Each row comes from the steps of one path. Every step used is in the known rows, and no mark comes twice. Write the path behind each row, first mark first.
Known rows:
sulo/sidose/dapav/buro/ruva/zuzul: 0.60, 0.60, 2.80, 0.15, -1.29, 0.37, -0.07, 0.10, 5.08, 4.47, -3.29, -3.89, -0.25, -1.23, 0.71, 1.14, 3.44, -3.43, -1.86, -3.41
zuzul/sulo/sidose/dapav/buro/ruva: 0.98, -0.46, 1.09, -1.95, 0.34, 0.57, -2.35, 0.56, 4.15, 4.65, -2.58, -3.28, 1.54, -1.25, -0.33, 0.93, 3.84, -3.45, -1.96, -3.14
sidose/sulo: 0.73, -0.89, 1.42, 0.74, -2.49, -1.00, -1.77, 0.37, 1.35, 4.20, 0.33, -2.68, 2.21, 1.39, 0.73, -0.20, -1.88, -3.41, -0.18, -2.05
dapav/buro: 0.70, 1.05, 0.70, -1.73, 0.04, -1.33, -1.46, 0.51, 3.72, 2.50, -2.42, -3.01, 2.53, 0.39, 0.72, 1.27, 0.55, -3.29, -0.08, -3.07
zuzul/sulo/sidose: -1.66, -0.49, 0.75, 2.25, -1.58, -1.26, 1.00, 1.24, 0.61, 2.96, -1.57, -3.18, -0.93, -0.72, -1.25, 0.92, -1.21, -2.28, 0.16, -3.77
buro/ruva/zuzul: 0.51, -1.05, 1.09, -0.29, -2.88, 0.10, 0.93, 0.46, 3.15, 4.99, -2.24, -3.99, -0.28, -0.62, 0.46, 0.94, 2.39, -2.78, -0.97, -3.15
sidose/ruva/buro/sulo: 1.92, -0.15, 1.15, -1.85, -1.71, -0.65, 0.01, -0.88, 4.12, 3.55, -0.09, -1.03, 2.00, 1.73, -0.47, -1.36, 0.05, -2.45, -0.10, -3.09
sulo/zuzul/dapav/sidose/ruva/buro: 1.96, -0.17, 1.90, 3.22, 0.22, -0.74, -0.78, -0.47, 4.31, 2.92, -1.37, -2.22, 0.68, 1.46, -0.07, 0.64, 1.13, -2.68, -0.46, -2.95
ruva/zuzul/dapav/buro/sulo/sidose: 0.51, 2.56, 2.71, -0.45, -1.22, -0.98, 0.94, 0.01, 2.83, 4.07, -1.56, -2.95, -0.80, -0.59, -0.78, 0.32, -0.38, -3.14, -0.56, -3.19
ruva/zuzul/dapav/sidose: 4.10, 0.65, 1.06, -2.33, -1.96, -1.05, 0.64, 1.16, 2.53, 4.17, -2.24, -3.87, 0.75, 0.11, -0.42, 1.74, 1.28, -3.56, -0.33, -1.30
buro/ruva/zuzul/sulo: -0.36, -3.35, -0.72, -1.27, -3.20, -0.14, 0.45, 1.75, 3.82, 5.14, -2.38, -4.21, -1.41, -0.84, 0.28, 0.37, 2.32, -2.26, -0.71, -3.82
dapav/sidose/ruva: 2.75, -1.70, 1.40, -0.34, -1.96, -1.30, 0.28, 0.27, 5.47, 3.20, -2.03, -3.89, 5.17, 1.15, -0.53, 0.39, 0.71, -1.92, -0.18, -1.85
buro/sulo/sidose/ruva: 0.33, -1.01, 2.53, 1.04, -2.17, -1.03, 1.23, -0.32, 4.50, 3.59, -1.04, -3.46, 3.25, 0.80, -1.38, -0.74, -0.33, -1.79, -0.26, -2.80
zuzul/sulo/sidose/ruva/buro: -0.98, -1.00, 1.94, 4.73, -0.15, -0.82, -0.05, -0.61, 4.03, 2.04, -1.34, -2.19, 0.09, 1.05, -0.40, -0.07, -0.07, -1.60, -0.14, -4.04
sidose/dapav: 1.54, -0.30, 1.88, -1.75, -0.29, 0.26, -0.64, 0.37, 0.91, 1.10, -1.40, -1.34, 3.86, 0.89, -1.04, 1.03, 2.00, -4.38, -0.92, -2.09
buro/sulo: 2.04, 0.17, 0.14, -4.72, -2.80, -0.89, 0.55, 0.22, 1.68, 4.05, 0.00, -1.51, 2.52, 1.04, -0.82, -0.60, -0.54, -3.07, 0.24, -2.48
buro/sulo/zuzul: 1.79, 1.05, 0.74, -0.75, -1.81, -0.90, -0.32, 0.67, 1.21, 5.34, -0.17, -1.50, 0.02, 0.65, -0.11, 0.96, 0.52, -4.47, -0.26, -3.42
sidose/sulo/zuzul/dapav/buro/ruva: 1.87, -0.20, 0.79, -1.60, -0.34, 0.22, -2.99, 0.64, 3.32, 6.85, -1.42, -3.96, 0.45, -0.62, 0.10, 0.98, 3.08, -3.86, -1.82, -2.48
sulo/zuzul/dapav: 1.65, -0.37, 0.31, -0.08, -1.09, -0.66, -0.21, 1.42, -1.32, 5.06, -0.55, -3.31, -1.07, 0.63, -1.47, 1.82, 1.30, -4.57, -0.30, -2.12
sidose/ruva/buro/sulo/zuzul/dapav: 2.30, -0.18, 1.09, -0.43, -1.04, -0.43, -0.34, 0.59, 1.32, 5.68, -0.16, -2.72, -1.09, 1.11, -1.41, 0.46, 1.68, -4.13, -0.65, -2.33

Which path is each row?
3.30, -1.91, 1.30, -0.80, -1.88, -1.09, 0.26, 0.56, 4.94, 3.79, -1.84, -4.46, 4.24, 1.16, -1.23, 0.36, 1.22, -2.25, -0.32, -1.34
zuzul/dapav/sidose/ruva
1.52, 0.68, 1.48, 1.15, -1.05, -0.74, -0.70, -0.05, 3.04, 5.10, -0.25, -1.07, -0.26, 1.08, 0.14, 0.43, 0.70, -4.00, -0.50, -3.84
sidose/ruva/buro/sulo/zuzul
0.12, -0.53, 3.11, 1.70, -3.18, -0.76, 2.26, -0.18, 5.53, 3.91, -2.26, -4.13, 0.62, 0.12, 0.05, -0.15, 0.77, -2.27, -0.62, -3.30
buro/sulo/sidose/ruva/zuzul
3.31, 0.20, 1.38, -2.81, -1.55, -0.67, -0.04, -0.65, 4.49, 4.14, -0.28, -1.46, 1.61, 1.60, -0.75, -1.08, 0.53, -2.57, -0.37, -2.44
zuzul/dapav/sidose/ruva/buro/sulo
-0.53, -0.91, 3.04, 3.08, -2.81, -0.85, 2.26, 0.00, 5.00, 3.47, -2.62, -4.46, 0.65, 0.01, 0.13, 0.43, 0.67, -2.20, -0.59, -3.34
sulo/sidose/ruva/zuzul
0.59, 2.59, 2.30, -0.72, -0.88, -1.15, 0.43, 0.10, 1.87, 3.81, -1.15, -2.58, -0.03, -0.36, -1.26, 0.34, -0.78, -3.14, -0.29, -2.95
zuzul/dapav/buro/sulo/sidose
1.54, 1.45, 1.08, 0.82, -0.92, -0.78, -0.74, 0.06, 1.36, 4.88, -0.04, -0.63, -1.04, 0.83, 0.24, 0.85, 0.52, -4.30, -0.35, -3.94
ruva/buro/sulo/zuzul
2.77, 1.36, 1.11, -5.50, -1.76, -0.84, -0.28, 0.24, 4.58, 4.97, -1.26, -2.74, 0.89, 0.47, -0.15, -0.48, 1.25, -3.65, -0.60, -2.44
ruva/zuzul/dapav/buro/sulo
1.76, -0.58, 0.04, -3.05, -0.30, 0.23, -1.94, 0.64, 2.76, 5.73, -1.94, -4.08, 1.33, -0.66, -0.59, 1.07, 3.40, -3.22, -1.39, -2.37
zuzul/dapav/buro/ruva
0.83, 2.25, 2.85, -0.59, 1.37, -0.52, -1.83, 0.10, 4.10, 1.45, -2.94, -2.31, 2.67, -0.14, 0.06, 1.46, 1.67, -4.24, -1.19, -2.93
sulo/sidose/dapav/buro
4.82, 1.59, 0.92, -1.66, -0.78, -1.05, -0.60, 0.81, 2.01, 4.81, -1.16, -2.23, -0.03, 0.53, -0.63, 1.59, 1.18, -4.16, -0.51, -1.77
ruva/buro/sulo/zuzul/dapav/sidose
0.83, -0.45, 2.73, 0.51, -1.40, -1.03, 0.57, -0.22, 5.44, 3.96, -1.52, -3.90, 2.74, 0.61, -1.41, -0.64, 0.45, -2.17, -0.61, -2.59
zuzul/dapav/buro/sulo/sidose/ruva
-0.14, 2.16, 2.33, 1.57, -1.00, -1.01, 0.87, -0.54, 0.97, 2.93, -0.46, -1.29, -0.57, 0.19, -1.05, 0.06, -1.70, -2.67, 0.04, -3.63
ruva/buro/sulo/sidose
2.25, 0.99, 1.78, 2.35, -1.51, -1.17, -2.17, 0.85, 1.99, 5.60, -0.44, -2.29, 0.22, 0.58, 1.16, 1.56, -0.48, -4.68, -0.61, -2.72
dapav/sidose/sulo/zuzul
-0.60, -2.81, -0.50, -0.86, -3.22, -0.77, 0.98, 1.78, 3.38, 3.89, -2.36, -3.85, -1.28, -0.31, 0.34, 0.42, 1.07, -2.43, -0.12, -3.81
ruva/zuzul/sulo
1.82, 0.77, 0.63, -2.53, -1.52, -0.74, 0.01, -0.65, 2.18, 3.32, 0.12, -0.56, 0.93, 1.43, -0.37, -0.78, -0.48, -2.91, 0.12, -3.15
ruva/buro/sulo
2.82, 0.70, 1.55, -5.15, -1.94, -0.78, -0.24, 0.06, 6.01, 5.09, -1.47, -3.12, 1.67, 0.68, -0.26, -0.83, 1.63, -3.32, -0.74, -2.36
sidose/ruva/zuzul/dapav/buro/sulo
3.46, -0.24, 2.09, -0.75, -2.56, -0.60, -1.94, 0.59, 3.42, 6.22, -0.58, -3.89, 0.92, 0.45, 0.72, 0.21, 0.18, -3.80, -1.19, -1.09
buro/ruva/zuzul/dapav/sidose/sulo
4.97, 1.38, 0.69, -2.75, -1.42, -1.16, -0.37, 1.23, 1.76, 5.19, -1.24, -2.88, 0.81, 0.39, -0.78, 1.65, 1.08, -4.14, -0.44, -1.42
buro/sulo/zuzul/dapav/sidose
4.32, 1.07, 0.59, -1.47, -1.04, -1.18, -0.36, 1.37, 1.08, 4.61, -1.58, -3.20, 0.73, 0.31, -0.80, 2.23, 1.02, -4.17, -0.27, -1.45
sulo/zuzul/dapav/sidose
1.44, -0.82, 2.18, -0.53, -2.65, -0.44, 1.75, 0.56, 2.90, 4.99, -1.54, -4.55, -0.62, 0.37, -1.46, 0.01, 1.60, -3.12, -0.70, -1.96
buro/sulo/sidose/ruva/zuzul/dapav
1.72, -0.36, 1.02, 0.73, -1.37, -0.63, -1.24, 1.26, -0.47, 5.95, 0.11, -3.34, -1.23, 0.92, -0.82, 1.13, 0.51, -4.73, -0.68, -1.84
sidose/sulo/zuzul/dapav
1.03, -0.17, 2.13, -1.20, -1.57, 0.48, -0.34, 0.24, 5.31, 4.52, -3.16, -3.87, 0.34, -0.94, 0.90, 1.06, 3.74, -3.53, -1.73, -3.20
sidose/dapav/buro/ruva/zuzul
0.89, 0.96, 2.41, -0.45, -0.23, -0.99, -0.50, 0.45, 5.35, 3.80, -3.05, -4.69, 0.27, -0.22, 0.11, 0.98, 1.88, -3.35, -0.91, -2.70
sulo/sidose/ruva/zuzul/dapav/buro
0.47, 0.89, 3.15, 1.01, 0.12, 0.17, -0.08, 0.17, 0.44, 1.00, -1.57, -1.47, 2.44, 0.19, -1.51, 1.24, 1.00, -4.29, -1.00, -2.46
sulo/sidose/dapav
1.57, 1.41, 0.99, -1.33, 0.48, -1.10, -1.87, 0.98, 2.96, 4.22, -2.15, -3.52, 0.12, 0.21, 0.14, 1.82, 1.83, -4.41, -0.65, -2.68
sulo/zuzul/dapav/buro
2.93, 0.40, 1.40, -2.24, -1.65, -0.85, -0.04, -0.81, 4.93, 3.72, -0.38, -1.16, 2.31, 1.60, -0.32, -1.09, 0.16, -2.40, -0.22, -2.80
dapav/sidose/ruva/buro/sulo
0.63, 0.26, 1.53, 3.10, -1.64, -0.99, -1.96, 0.75, 0.99, 5.45, 0.02, -2.22, -0.24, 0.83, 1.02, 1.17, -0.55, -4.77, -0.52, -3.08
sidose/sulo/zuzul
1.28, -1.87, 1.45, -0.73, -2.47, -0.45, 1.38, 0.76, 2.59, 4.59, -1.63, -4.81, -0.05, 0.74, -1.14, 0.44, 1.95, -3.07, -0.58, -1.78
sidose/ruva/zuzul/dapav
0.15, -2.52, 0.19, -2.06, -2.14, 0.19, -0.46, 1.52, 5.44, 4.64, -3.09, -4.00, -0.87, -0.97, 0.50, 0.44, 3.57, -2.95, -1.40, -3.74
sidose/dapav/buro/ruva/zuzul/sulo
0.11, 0.08, 3.34, 1.37, -2.60, -0.88, 1.66, -0.25, 6.87, 3.90, -2.83, -4.29, 0.70, -0.11, 0.53, -0.09, 1.11, -2.40, -0.84, -3.45
dapav/buro/sulo/sidose/ruva/zuzul
